Known rows, with every step that occurs:
n-f-y-r-x: [-3.224  2.019 -1.102 -4.754  5.122 -0.810  2.412  4.806 -0.186 -3.810
 -3.845 -1.225 -1.260  0.413 -1.752 -2.128  2.783 -1.357 -0.624  2.390
 -0.098  0.130]
c-a-f: [ 1.891  0.108  1.123  1.046  0.565 -2.050 -3.039  2.779 -0.960 -1.469
  0.974 -1.386  1.469  1.115  1.668 -3.869  3.041  0.498 -1.339 -1.228
  0.536 -0.313]
n-f: [ 1.286  0.406  2.903 -1.806 -0.744  0.502 -0.385  1.481 -3.036 -1.773
 -1.613  0.719  0.499 -3.217  3.155 -2.755  1.677 -0.846  0.334  1.115
  3.054  0.844]
y-c-n: [-0.001  0.727  0.811  0.199 -2.298  4.705 -2.235  1.290  0.865 -1.573
  0.060  0.955 -0.136  1.265 -1.016 -1.300 -5.274 -0.044 -2.032 -0.656
  3.996  0.864]
f-y-c-n: [-0.361  1.075  0.012  0.547 -2.143  5.044 -1.223  1.390  1.605 -2.372
 -1.970  0.543 -1.564  2.802 -0.663 -0.504 -5.757  0.017 -2.840  0.290
  2.600  0.250]
r-a: [-2.178  0.008  0.310  4.381 -1.851  0.664 -2.515  1.850  0.041 -4.031
 -2.671 -0.924  0.730  1.679  0.954 -5.109  0.792 -0.625 -2.654  0.028
  5.675  2.180]
x-f: [ 2.442  0.043 -0.323 -1.971 -1.899 -0.973  2.803  1.697 -3.962 -1.003
 -1.349 -0.875  1.197 -1.991 -0.064 -2.358 -0.934 -0.410 -3.459 -0.328
  3.138  1.751]
n-f-y: [ 0.701  0.666  0.946 -1.477 -0.831  0.295  1.299  2.100 -1.449 -3.248
 -4.617  0.046 -0.889  0.564  3.417 -1.545  1.157 -0.546 -1.163  2.323
  0.224  0.236]
a-f: [ 2.705  0.994  0.702 -1.922 -0.125 -3.156 -3.951  0.936 -5.047 -1.556
  0.118 -1.194  2.821 -0.958  1.843 -1.583  4.089 -0.532 -0.817 -0.337
  1.892 -0.386]
r-x-c-a-f-n: [ 1.484 -0.429 -1.470 -1.997  3.315 -2.088 -1.082  2.228 -1.428 -4.534
  5.618 -0.267 -2.124  4.158  0.250 -3.176  0.691 -0.467  1.112  1.278
  3.689  1.108]
y-r-x: [-3.966  1.939 -0.293 -5.168  4.601 -1.849  1.348  4.479  0.269 -4.210
 -1.926 -1.293  0.559  2.033 -3.050 -2.428  2.579 -1.440 -1.182  0.800
  1.730  0.728]
x-c-a-f-y-r: [-1.067  3.041  1.356 -0.189  0.324 -4.933 -0.583  4.397  0.176 -3.132
 -0.567 -0.225 -1.516  2.157 -3.809  0.332  2.016 -1.872 -0.743 -0.826
 -1.387 -0.675]
r-n: [-0.235 -0.509 -2.033  3.013  1.177 -0.268 -1.091  1.702 -0.237 -2.705
 -2.862  0.541  1.228  3.412  2.951 -4.134 -3.176 -1.046 -2.497 -1.180
  2.938  1.716]
c-a-f-y: [ 1.040  0.076 -0.456  0.740 -0.047 -1.701 -0.872  3.247  0.052 -2.963
 -2.953 -1.747 -0.255  4.013  2.233 -2.676  2.232  0.659 -2.534  0.535
 -1.684 -0.805]
f-y-c: [-1.530  2.525 -0.141 -2.796 -1.286  4.311  1.382  0.936  1.097 -7.105
 -3.110 -1.240 -0.139  5.374  0.980  1.878 -2.027 -0.777 -2.072  2.532
  0.085 -2.450]
f-y-r-x-c-a: [-2.918 -0.501  1.120 -0.009  3.545 -1.838  1.617  3.604  4.897 -4.920
 -0.370  1.096 -2.365  4.132 -3.703 -5.141 -1.955 -1.222 -1.290  0.417
 -0.603  1.779]
a-f-y: [ 1.757  0.840 -0.545 -1.460 -0.698 -2.542 -1.703  1.603 -3.309 -3.188
 -3.659 -1.543  0.898  2.701  2.548 -0.838  2.994 -0.418 -2.108  1.195
 -0.349 -0.842]
r-x-c-a: [-1.460 -2.339  1.555  0.186  3.458 -1.120  0.259  1.666  4.143 -3.929
  0.891  1.435 -0.745  3.023 -1.435 -6.965 -2.767 -0.866 -1.151  0.226
  1.091  2.696]
r-n-f-y-c: [-0.453  2.115 -2.088  0.200  1.187  6.157  0.922  0.890 -0.297 -4.532
 -2.886  0.068 -1.945  1.613  2.876  0.913 -3.578 -1.105 -1.189  2.559
 -0.235 -2.367]
y-r-n: [-1.921  2.240 -1.665  2.512  1.313 -1.784 -0.501  4.380  0.289 -2.660
 -2.224  0.289  0.044  2.779 -0.721 -1.730 -2.148 -2.018 -2.003 -2.365
  2.312  1.074]
y-r: [-2.543  3.734  3.199 -2.744 -1.740 -3.554  0.695  5.085 -0.034 -4.160
 -1.404 -1.057  0.990  2.534 -3.164  0.435  2.347 -1.691 -0.960 -1.258
  2.542  0.577]
f-y-c-a: [-2.696  1.033  0.848  0.896 -0.557  4.599  2.028  3.573  5.841 -6.273
 -1.470 -1.404 -1.228  7.427  1.037 -1.857 -2.474  0.741 -2.841  0.976
 -1.198 -1.675]
f-n: [ 0.008  0.759  0.889 -3.369 -2.635 -0.808  1.458  2.680 -1.029 -6.343
  1.770 -1.045 -0.857  6.854  1.897 -0.741  0.050 -0.346 -0.049  1.540
  6.265  1.593]

Rows:
[-0.508  1.265 -2.574 -4.421  3.386 -1.075  4.084  3.961 -3.060 -1.149
 -1.475 -1.481 -0.111 -2.989 -4.023 -2.262  0.410 -1.080 -3.056  0.473
  1.881  1.157] -> y-r-x-f
[-0.418  2.608 -2.273  0.588  0.357  4.485 -2.238  0.526 -1.540 -5.495
 -1.846 -2.017 -0.556  2.295  1.237  0.955  0.075 -0.569 -1.786  2.333
  0.576 -2.983] -> r-a-f-y-c
[-1.331  3.501  0.133 -2.152 -1.633 -2.841  3.677  5.641 -1.304 -2.974
 -3.687 -1.764 -0.998  0.887 -3.621  1.490  0.822 -1.301 -2.924 -0.254
  0.082 -0.080] -> x-f-y-r
[-2.516  2.225 -2.160 -4.762  5.252 -2.478  0.432  4.361 -1.240 -3.908
 -3.018 -1.972 -0.410  1.771 -2.341 -1.550  3.839 -1.305 -1.454  1.578
 -0.801 -0.538] -> a-f-y-r-x
[ 1.035 -1.303 -0.060 -0.348  2.259  0.682 -0.565  0.704 -1.012 -1.113
 -3.063  2.769 -3.060 -2.061  0.270 -4.294 -3.295 -0.987 -0.690  2.513
  1.276  2.105] -> r-x-c-n-f-y
[-0.307  1.897 -0.401  2.014  2.181  0.091 -0.372  3.636 -2.349 -0.741
 -1.418  1.486 -1.168 -3.442  0.889 -2.314 -0.780 -2.061  0.186 -0.772
  2.125  0.477] -> y-r-n-f
[-0.619  2.492  0.274 -2.777 -0.339  5.437  1.151  0.841 -0.767 -5.506
 -2.665 -0.486 -1.238  1.504  2.034  1.632 -1.570 -0.806 -0.669  3.181
  0.043 -2.517] -> n-f-y-c
[-2.246  2.149 -2.718  2.801  1.296 -1.785  0.735  4.666  0.840 -3.574
 -4.535 -0.150 -0.880  4.354 -0.123 -1.176 -2.343 -1.831 -2.774 -1.320
  0.654  0.518] -> f-y-r-n
[-1.147  0.944 -0.400  0.864 -0.490  5.048  3.733  3.585  3.991 -4.866
 -1.376 -1.710 -1.763  4.253  0.061 -1.458 -3.554  0.818 -3.585  0.786
 -1.263 -1.240] -> x-f-y-c-a
[ 0.004 -1.398  0.714 -3.949  4.074 -2.719 -1.175 -1.245 -1.198 -4.311
  0.104  2.173  0.575  0.384 -1.948 -4.879 -2.180 -2.835  0.081  1.460
  3.078  3.023] -> r-x-c
[-1.398  3.069  1.557 -0.533 -1.112 -1.260  0.678  5.522 -0.228 -1.532
 -3.090  0.134 -2.515 -0.611 -2.585  0.232  0.152 -1.356 -0.846 -0.230
  1.025  0.363] -> c-n-f-y-r
[ 2.518  1.530 -0.504 -3.137 -0.731 -2.541 -1.625  2.180 -4.477 -4.296
  3.520 -1.537 -0.449  4.048  2.130 -0.027  2.598 -0.094  0.821  0.925
  5.301  0.044] -> a-f-n
[ 0.699  0.585  0.629 -0.272  4.690 -4.115 -2.941  2.442 -1.077 -1.573
  2.731  0.180 -0.325 -1.083 -3.063 -3.942  2.009 -1.563  0.008 -0.714
 -0.241 -0.107] -> y-r-x-c-a-f
[ 1.405  1.113 -1.960  1.260 -0.719 -1.385 -2.897  2.271 -4.385 -4.458
  3.299 -1.939 -1.215  2.727  1.936 -1.622  2.666 -0.093  0.204  0.938
  6.894  0.672] -> r-a-f-n
[-0.574  1.876 -3.305 -4.175  2.164  5.433  3.709  1.114 -0.775 -5.252
 -3.064 -1.967 -1.052  2.012 -0.513  0.829 -2.897 -0.480 -3.216  3.281
 -0.274 -2.137] -> r-x-f-y-c
[-1.504  3.569  0.722 -0.477 -0.029 -3.799  0.211  6.191  0.615 -3.505
 -2.077 -2.003 -1.023  3.346 -2.360  0.620  3.171 -0.794 -1.724 -0.786
 -1.630 -1.387] -> c-a-f-y-r
[ 1.247  1.120 -1.087  0.727 -1.179  3.797 -2.926  1.080 -0.559 -1.313
 -0.813  0.392 -1.322  0.609 -0.830 -0.147 -4.191 -0.045 -2.185 -0.017
  1.757 -0.750] -> a-f-y-c-n
[-3.018  1.413 -1.452 -3.106  4.911  0.047  1.269  4.940  0.152 -1.830
 -3.191  0.232 -2.379 -0.596 -2.872 -2.956  0.463 -1.030 -1.046  1.564
  0.543  1.057] -> c-n-f-y-r-x
[ 1.924 -0.611  2.314  0.894 -1.119  1.656 -2.225  1.703 -2.115  1.454
 -0.442  2.244 -1.002 -4.806  1.413 -4.191 -1.854 -0.245 -0.098 -0.057
  4.406  2.482] -> c-n-f
[ 2.913 -0.494  1.558  1.196  0.974 -3.401 -3.961  0.865 -1.585 -1.311
  2.924  0.378  0.754 -0.145 -0.099 -3.994  0.896 -0.705 -0.300 -1.278
  0.727  0.570] -> x-c-a-f
[ 1.068  1.723 -0.894 -1.303  0.278  1.421 -0.524  3.405 -0.989 -5.094
  5.176 -1.891 -1.760  5.344  1.561  0.082  0.692  0.439  0.420  0.981
  3.689 -1.274] -> y-c-a-f-n
[ 1.102 -0.075  0.755  0.616 -1.781  1.092 -0.297  2.284 -0.624 -0.951
 -4.313  1.237 -2.212 -0.864  2.178 -2.680 -2.083 -0.233 -1.634  1.183
  1.404  1.314] -> c-n-f-y
[-0.456 -0.810  0.809 -0.715  2.243 -1.856 -2.441  1.322  0.339 -0.226
  0.781  3.188 -1.630 -1.458 -5.513 -4.583 -4.959 -2.106 -0.700 -1.012
  4.163  3.941] -> y-r-x-c-n
[ 1.377  0.630  1.637  0.065 -0.700  5.189 -1.950  0.957 -1.838  0.134
  0.429  1.914 -1.639 -4.858  0.804 -2.116 -3.404 -0.492  0.274  0.640
  3.674  0.568] -> y-c-n-f
[ 1.972 -1.130  0.128 -0.257  4.334 -3.044 -3.590  0.830 -1.287 -1.576
  2.441  0.179  0.404 -0.618 -0.649 -5.452  1.298 -0.746 -0.380 -0.154
  0.349  0.467] -> r-x-c-a-f
[ 1.547  0.453 -0.954  3.300  0.275 -1.775 -5.922  0.925 -4.578 -1.802
 -0.433 -1.780  1.584 -2.100  1.607 -3.822  4.011 -0.540 -1.574 -0.350
  3.820  0.434] -> r-a-f
[-4.059  1.940 -1.573 -4.978  4.387 -1.535  2.213  4.852  1.094 -5.080
 -4.172 -1.794 -0.361  3.659 -2.594 -1.976  2.442 -1.269 -1.912  1.625
 -0.137  0.231] -> f-y-r-x
[ 2.331  0.424  0.240 -0.684  0.097 -2.701 -1.524  2.187 -1.714 -4.235
  5.718  0.013 -2.145  4.251  0.696 -2.037  0.057 -0.444  1.074  0.444
  4.230  1.023] -> x-c-a-f-n
[-2.026  3.625  1.931 -2.224 -0.892 -2.330  1.955  5.399 -0.732 -3.521
 -3.527 -0.468 -1.550  0.273 -1.287  1.105  2.464 -1.644 -0.475  0.444
  0.023 -0.716] -> n-f-y-r
[-3.532  2.765 -0.338  4.558 -0.711  0.008 -0.811  4.802 -0.054 -3.719
 -3.689 -0.859 -2.205 -0.756 -1.432 -2.141  1.787 -1.601 -1.632  0.546
  3.117  0.513] -> n-f-y-r-a
[-0.300 -1.494  3.531  1.548 -0.513 -1.877 -0.288  1.465  3.717 -4.145
  1.343  1.740 -0.134  3.563 -0.890 -5.548 -3.097 -0.947 -1.021 -0.881
  1.607  2.562] -> x-c-a
[ 1.432  0.725 -0.361 -0.790 -0.358 -1.485 -0.827  3.740 -1.201 -4.341
  4.350 -1.592 -1.164  5.291  2.242 -1.671  1.992  0.640 -0.008  0.424
  3.876  0.472] -> c-a-f-n
